Known rows, with every step that occurs:
tuto, dake: [-9 3 8 -15 -16 -7 10 9 6 3 24 -2 -16 9 -1 -18 0 -11 -1 -32 -19 -9 -13 7 -12 14 -14 -8 18 -3]
dake, zozi: [-4 10 0 1 -7 8 -1 -5 10 -23 11 19 -2 -9 -15 11 37 -14 -18 2 21 18 4 -5 -3 -6 12 5 -8 41]
veneb, natev, dake, zozi, fimu: [-4 9 18 -11 4 -1 27 3 7 2 -25 17 -15 16 41 4 -11 -8 3 18 -10 37 -3 -17 23 -7 22 -2 -2 3]
dake, zozi, tuto, veneb, natev: [-2 13 25 9 2 16 9 -5 5 -7 -24 7 -7 -11 12 9 26 -3 -10 24 29 24 13 -13 -15 -13 15 -12 4 16]
veneb, natev, dake: [1 5 -1 -9 -3 -3 8 15 5 1 -19 8 -17 27 27 -6 -31 -4 18 8 -19 19 -5 -19 24 -15 11 -2 9 -13]
dake, natev, fimu, tuto, fego: [-17 -8 -23 21 6 23 -20 -19 2 19 17 25 1 0 -22 19 22 5 -16 -10 -2 -3 -15 -1 20 18 25 18 5 12]
tuto, natev: [-1 2 7 -10 -4 -1 0 3 -3 16 9 -21 13 -7 -11 -9 -8 1 -14 -1 -1 -5 5 -6 -3 0 -25 -8 10 -28]
lesag, tuto, veneb, natev, dake, zozi: [-31 -12 6 20 -24 -2 3 8 13 -19 5 2 2 -3 -7 -20 -13 19 16 17 -17 19 -3 15 -4 -7 -6 -2 17 -30]
zozi, fimu, tuto: [32 27 17 -19 15 -13 19 -22 -15 -12 11 -10 2 -5 -5 31 21 -13 -19 30 21 3 19 21 12 5 2 -20 -52 2]
kuzu, tuto, dake, zozi, veneb: [2 -5 17 -3 -4 -3 0 16 3 -17 -21 -23 -24 -14 1 -1 -2 -10 13 -21 8 -13 7 2 -15 4 -18 -2 12 6]
tuto, fego, natev, dake, zozi, veneb: [26 8 -1 -1 -5 28 -11 9 6 15 23 12 -6 2 -12 -18 -16 -16 6 -18 -21 -14 -6 1 -19 6 5 15 -16 52]
veneb, natev, dake, zozi: [-7 2 9 -5 -3 5 16 9 12 -3 -24 19 -16 22 28 0 -17 -4 8 11 -13 34 -3 -20 21 -14 19 2 13 5]
kuzu, zozi: [23 13 1 35 11 -29 8 12 -8 -20 11 -8 -22 14 -23 -11 15 -32 -2 7 19 11 -15 -6 1 -12 -8 6 -11 8]
zozi, fimu, tuto, natev, dake: [26 17 39 -23 18 -5 41 -26 -9 13 1 -15 7 -9 6 27 12 -9 -26 28 6 16 18 19 16 10 -8 -28 -38 -20]
lesag, zozi: [-15 4 -25 17 5 -14 -7 10 10 -6 51 6 10 1 -32 8 28 0 -21 -2 2 -7 -8 10 -9 -7 -17 27 4 6]
veneb, tuto, natev: [-2 -12 2 -31 3 2 -10 10 -15 6 -45 -24 1 -6 31 -25 -23 2 16 8 3 5 1 -19 2 -13 -28 -5 -14 -30]
kuzu, zozi, veneb: [31 21 -2 27 3 -22 2 4 2 -13 4 -10 -40 19 -21 4 13 -27 7 23 19 0 -13 -18 -14 -12 -6 5 -4 15]
kuzu, tuto, veneb, natev, dake, zozi, fimu: [-1 3 30 8 22 -11 4 13 -20 -1 -32 -27 0 -25 20 -6 -13 1 13 17 16 7 15 8 -2 -12 2 -1 -7 -21]
natev, fimu, tuto, dake: [-16 -18 -13 -4 8 -9 3 -13 4 2 12 1 20 -5 4 2 11 18 -4 -37 -7 -7 7 17 12 25 8 -19 23 -27]
fego, natev: [16 -10 -9 -1 -8 10 -23 22 -20 -5 6 -2 -31 -9 -10 -3 -23 -15 -4 9 -12 -51 -7 -16 20 0 -4 -7 -6 38]
fimu, tuto, natev: [21 -11 17 2 2 13 2 -13 4 -8 -1 -15 16 6 -39 22 -14 11 -19 18 6 5 33 16 13 -11 -23 -19 12 -16]
fimu, tuto, fego, natev, dake, zozi: [36 -9 13 13 4 32 -2 -7 8 -13 10 10 9 11 -41 12 -17 -2 -11 1 -7 5 24 26 7 -6 -2 -2 -8 42]
tuto, dake, zozi, fimu: [-18 10 35 -19 -5 -5 35 -9 10 5 17 10 -13 -7 18 -3 28 -15 -23 -19 -6 16 -10 9 -16 24 2 -9 3 19]
zozi, veneb, natev, fimu, tuto: [7 11 -24 -11 -9 -3 -24 -7 10 -1 -18 -1 -22 20 14 23 -18 19 21 21 3 -19 9 -24 -3 -4 17 -3 21 -2]
lesag, natev, dake, zozi, fimu: [-8 -7 29 -5 -36 -8 44 -10 -9 5 -15 13 21 -8 -4 10 12 -21 -9 -18 -2 0 -30 9 -5 -5 -3 0 -5 -2]
lesag, natev, fimu: [-23 -16 -18 2 -35 -28 0 -1 -24 0 -3 0 41 -11 -10 -5 2 4 6 -44 5 -42 -29 8 -8 5 -1 5 13 -25]
zozi, veneb, natev, fimu, tuto, dake: [0 6 -14 -13 -12 -3 -15 -6 14 5 -16 -1 -25 22 19 17 -21 21 22 12 -7 -18 5 -20 -7 4 14 -5 33 -6]
tuto, veneb: [-8 14 3 5 3 -7 -19 0 -13 11 29 -9 15 -15 -20 -14 7 4 -3 14 11 -6 3 13 -21 -12 4 2 1 -15]
veneb, natev, fimu, tuto, fego: [-6 -3 -23 6 9 -11 -18 4 -3 -7 -9 3 18 20 19 -7 -31 25 15 -8 -4 1 13 -1 15 1 23 4 17 -14]
lesag, natev, fimu, tuto, fego: [-10 -21 -12 11 -29 -18 0 -8 -19 -4 0 0 55 -3 -26 -1 -8 12 3 -44 4 -35 -13 25 -12 3 -2 8 13 -18]

Rows:
[12 -10 -1 -21 6 22 -14 16 -11 1 -33 3 -6 -2 30 -35 -26 -10 25 -9 -11 6 -8 -11 -5 -7 -7 12 -34 29]	veneb, tuto, fego, natev, dake, zozi
[-5 3 20 0 3 16 20 -11 10 2 -24 2 4 -21 17 10 37 -5 -18 -2 25 20 11 -17 -8 6 4 -23 6 3]	dake, zozi, tuto, natev, fimu
[-17 -20 -7 -31 11 -4 -9 5 -17 15 -45 -22 13 -14 48 -30 -16 12 18 -7 0 3 -2 -19 6 2 -18 -8 -6 -43]	veneb, tuto, natev, fimu
[-11 3 -25 -1 2 -6 -16 5 14 1 15 2 -13 6 -8 14 16 8 1 19 3 -12 -8 -10 -22 -13 -21 27 3 6]	lesag, zozi, veneb, tuto
[28 7 -7 -1 -3 19 -14 17 -4 14 31 5 2 4 -16 -30 -25 -19 8 -27 -25 -19 -8 8 -10 7 -1 13 -23 38]	tuto, fego, natev, dake
[-6 4 -1 0 -6 13 -5 -17 20 -15 -16 20 -13 4 6 30 16 12 -6 21 17 15 14 -17 -4 -4 27 2 19 35]	dake, zozi, veneb, natev, fimu, tuto
[-22 -12 -22 18 4 20 -15 -19 0 16 8 24 -10 -3 -17 28 26 4 -19 -1 0 -5 -15 -8 31 15 24 10 10 6]	dake, natev, fimu, tuto
[-6 -12 -28 0 11 -9 -9 -14 -2 -7 11 0 26 -7 -4 10 15 17 -3 -23 7 -8 12 12 19 15 13 -16 6 -22]	natev, fimu, tuto
[17 8 -21 -25 3 3 -29 14 -14 -10 -18 -9 9 8 17 -38 -19 -7 34 -14 6 3 -2 -3 -17 -13 -12 19 -42 7]	veneb, tuto, fego
[11 -4 15 17 9 6 -12 -9 -5 -13 -3 -6 14 13 -30 17 -23 22 -5 37 10 9 32 23 7 -24 4 -7 17 -11]	fimu, tuto, veneb, natev
[0 2 16 -11 -4 18 34 -6 22 4 1 24 -10 -2 4 7 28 -24 -8 -9 -10 39 -9 -5 14 -3 9 -10 -7 13]	natev, dake, zozi
[7 -13 25 0 9 4 13 15 -4 2 -33 -33 1 -25 2 -4 -11 -8 5 -10 5 5 13 -1 7 -4 -28 -10 2 -28]	kuzu, tuto, natev, dake, zozi
[-3 12 2 10 22 -19 19 -12 4 -3 43 2 14 -4 -22 32 35 1 -36 22 11 3 6 26 -2 2 -14 13 -22 2]	lesag, zozi, fimu, tuto
[26 15 8 27 6 -21 15 8 7 -5 -15 -3 -47 31 2 2 -6 -22 15 28 5 17 -16 -26 -3 -15 2 4 8 5]	kuzu, zozi, veneb, natev, dake
[-2 3 -17 24 15 0 -2 12 6 13 29 1 11 -7 -7 -3 20 3 -11 -15 0 -20 -5 4 -20 7 -16 12 2 3]	lesag, zozi, tuto, fego, natev, fimu
[-14 -14 -7 6 -32 -6 -1 11 11 -21 14 -18 7 -5 -24 -18 -13 11 9 -1 -14 -6 -1 9 0 4 -39 -10 9 -41]	lesag, tuto, natev
[-19 -12 -11 1 5 -13 -6 4 -1 -5 -17 3 5 19 29 -4 -30 26 11 -8 -11 1 8 -5 21 6 18 -7 34 -23]	veneb, natev, fimu, tuto, dake
[13 3 -28 4 3 6 -32 15 -12 11 37 3 17 -6 -8 -33 -19 -3 8 -39 -14 -37 -6 8 -14 18 8 16 -17 33]	tuto, fego, natev, fimu
[-16 12 7 9 5 -10 -20 8 -15 11 7 -7 9 1 3 -17 -20 17 6 27 4 1 6 3 -12 -19 14 8 17 -20]	tuto, veneb, natev
[-18 -18 -8 -4 5 0 5 -22 14 3 5 8 12 -6 7 14 20 21 -8 -28 -3 -2 8 10 4 25 14 -19 30 -11]	natev, fimu, tuto, dake, zozi, veneb
[18 21 38 -13 24 -10 31 -23 -14 10 0 -8 6 -5 13 23 7 -1 -16 42 9 19 18 23 11 1 12 -21 -34 -16]	zozi, fimu, tuto, veneb, natev, dake
[15 -3 8 -27 12 16 -3 10 -16 7 -33 -1 -6 -7 42 -31 -19 -13 19 -2 -7 8 -8 -8 -4 -1 -3 9 -49 26]	veneb, tuto, fego, natev, dake, zozi, fimu
[-31 -4 -30 12 1 12 -18 -11 -3 24 15 23 -13 -9 -5 14 32 -3 -15 -9 -2 -10 -29 -18 23 19 27 16 5 5]	dake, natev, fimu
[4 -8 -12 13 -34 17 -8 12 21 -22 22 6 -9 1 -25 -20 -17 0 21 -11 -28 -11 -9 13 -14 9 -16 6 -7 20]	lesag, tuto, fego, natev, dake, zozi, veneb
[-26 -7 -23 -1 9 -8 -9 -1 14 19 11 -3 2 -5 5 8 16 21 -4 8 -3 -12 -9 -11 -21 0 -21 22 17 -15]	lesag, zozi, veneb, tuto, natev, fimu
